Each row comes from the steps of one path. Every step used is in the known rows, and no mark comes twice. Write the path behind each row, first mark first.
In the rows, 128 means zero.
Known rows:
sigadip/kopo/zigin/lefip: [ 80 142 177 173 129 147 123 145 130 184 126 184 176 118 137 142 100 126
 177]
sigadip/kopo/nuvo/suvubi/zigin: [ 42 155 105 115 102 116 103 131 159 116 117 135  82 193 124 160  90 174
 163]
zigin/kopo/sigadip: [170 108 133 101 103 186 103  85 163  91 134  94  90 186 144  69 178 117
 149]
sigadip/kopo/nuvo/suvubi: [ 27 137 110 131 104 124 104 123 150  97 121 124  68 199 102 152 113 183
 180]
kopo/zigin/suvubi/nuvo: [136 212 182 147  94 124 167 132 124 191 117 115 178  81  85 138 106 131
 131]
nuvo/suvubi: [103 144 121 130  83 110 111 141  91 112 142 104 108 119 114 160 135 119
 125]
sigadip/lefip/zigin/suvubi/nuvo: [132 154 158 128 134  99 156 106 110 154 127 102 132  99 110 134 130 102
 113]
suvubi/zigin/lefip/sigadip: [185 132  95 133 135 120 138 140 113 154 120 183 179 100 179 144 128 103
  78]
lefip/sigadip/kopo/nuvo: [106  82  60 129 142 138  82 113 147  67  74 121  91 185 109 109 166 173
 144]
kopo/sigadip/lefip/zigin/suvubi: [134  99 162  75 157  75 132  77 153 115 123  93 133 120 134 142 130 122
 123]
lefip/sigadip: [181  80  68 129 134 139  93 122 106  81  93 106 129 126 120 110 186 121
  94]
sigadip/kopo/nuvo: [ 55 118 104 133 121 150 114 109 156 102 124 126  84 212 103 133 114 182
 169]
zigin/lefip/nuvo/suvubi: [115 125 138 174 143 131 188 159  84 130 183 169 133  93 105 134 121 144
 128]
lefip/zigin: [165 159 117 119  81 140 145 131 106 148 162 147 111 124 150 141 163 104
  68]
zigin/lefip/sigadip/kopo/nuvo: [ 99  95  95 174 149 130 134 118 124 109 112 188 128 160 130 127 161 162
 149]
zigin/lefip: [133 122 136 177 125 141 171 124  88 149 168 177 160 123 136 147 141 117
 122]
lefip/sigadip/kopo/zigin/suvubi: [128 144 114 132 134 127  68 128 136 121  56 129 157 104 124 112 133 134
 151]
nuvo/suvubi/zigin/lefip/sigadip/kopo: [ 99 156 114 129 108  89 103 155 110 141 109 177 138 106 165 165 116 117
 129]
suvubi/nuvo: [134 104 140 141 107 152 183 117  97 133 142 105 102 164  59 118 175 142
 116]
sigadip/lefip/nuvo/suvubi/zigin: [130  91 132 120 190 107 129 158 114 117 138  78 138  79 108 126  75 113
 119]
suvubi/zigin/lefip/nuvo: [172 144 120 134 151 142 185 156 113 167 169 178 169  95 154 136  85 121
  84]
lefip/sigadip/kopo/nuvo/suvubi: [ 83  96  65 128 126 116  73 124 143  64  73 121  79 176 108 124 163 175
 151]
nuvo/suvubi/zigin: [125 172 115 104  82  99 110 154 108 141 135 121 129 107 152 174 101 106
  99]

Which path is each row?
[131  78  81 128 143 144  67 119 119  80  72 123 115 152 121 102 170 136
 140] -> lefip/sigadip/kopo
[147 103 136 129 148 115 126 123 110 141 143 107 137 105 142 137 135  83
  99] -> sigadip/lefip/zigin
[155 132 123  84 133 143 137 153 145 102 152 103  90 119 122  96 107 144
 119] -> lefip/nuvo/suvubi/zigin/kopo/sigadip
[135  97 108 138 142 140  66 140 135 117  65 133 150 120 126 109 151 130
 142] -> lefip/sigadip/kopo/zigin
[128 155 175 182 135 129 177 184 108 186 165 173 187  54 116 144  98 130
 127] -> kopo/zigin/lefip/nuvo/suvubi
[144 152 173 186 121 138 163 156 112 200 153 179 209  76 140 153 114 108
 122] -> kopo/zigin/lefip
[ 88 132 175 172 154 158 141 159 131 174 138 181 167 109 118 122  87 143
 174] -> sigadip/kopo/zigin/lefip/nuvo
[146  83 147 104 150 157 102 106 161  79 132  69  83 153 123  61 149 121
 166] -> zigin/kopo/sigadip/lefip/nuvo/suvubi
[124 143 126 136 113 129 113 124 146 125 140 103  85 141 149 114 148 100
 127] -> sigadip/lefip/zigin/kopo/nuvo/suvubi
[ 75 189 183 141 109 138 126 126 139 176  97 134 151 124  93 130  92 146
 183] -> sigadip/kopo/zigin/suvubi/nuvo
[143 142 110 107 135 129 148 175 111 117 159 110 112  93 108 129  87 142
  96] -> lefip/nuvo/suvubi/zigin
[169  68 143 104 165 181 111  96 168  82 134  69  96 161 125  49 150 119
 159] -> zigin/kopo/sigadip/lefip/nuvo
[141 160 144 123 137 100 128 108 114 146 129 102 147  85 139 142 112  89
 110] -> sigadip/lefip/zigin/suvubi
[186 120 130  79 135 152 100 106 175 132 118 101 136 148 183  97 116  88
 119] -> suvubi/zigin/kopo/sigadip/lefip
[165 126 138 135 129 156 109 118 129 137 140 105 117 123 161  95 152  69
 117] -> sigadip/lefip/zigin/kopo
[142 108 134 175 162 158 198 145  89 134 186 170 147 105 107 117 124 144
 118] -> zigin/lefip/nuvo
[115 177 129 133  91  92 138 156  99 160 150 168 149  96 163 182 104 106
 107] -> nuvo/suvubi/zigin/lefip
[115  30 155  85 199  87 133 111 145  76 135  65 118 121  90 123 119 149
 144] -> kopo/sigadip/lefip/nuvo/suvubi
[125 196 145 129  91 126 175  93 102 137 123  97 122 129  67 127 131 146
 133] -> zigin/suvubi/nuvo
[141  53 155  78 164  89 131  90 150 111 133  96 126 135 136 138 150 118
 114] -> kopo/sigadip/lefip/zigin
[174 182  86 107  86 179 121 123 172 136 135 121 105 181 172 104 116 121
 103] -> suvubi/zigin/kopo/nuvo
[151 130 102 132 142 125 122 138 123 153 107 193 170 118 180 140 118 112
 107] -> suvubi/zigin/lefip/sigadip/kopo
[140 166 128  84  77 120  95 132 146 124 127 114 104 137 168 132 127 105
 124] -> nuvo/suvubi/zigin/kopo/sigadip
[127  93 176  79 154  76 160  76 148 123 121  93 119 134 103 133 148 135
 128] -> kopo/sigadip/lefip/zigin/suvubi/nuvo
[102 152  75 132 104  85 143 140 144 113 125 154 105 154 136 169 128 169
 105] -> kopo/nuvo/suvubi/zigin/lefip/sigadip
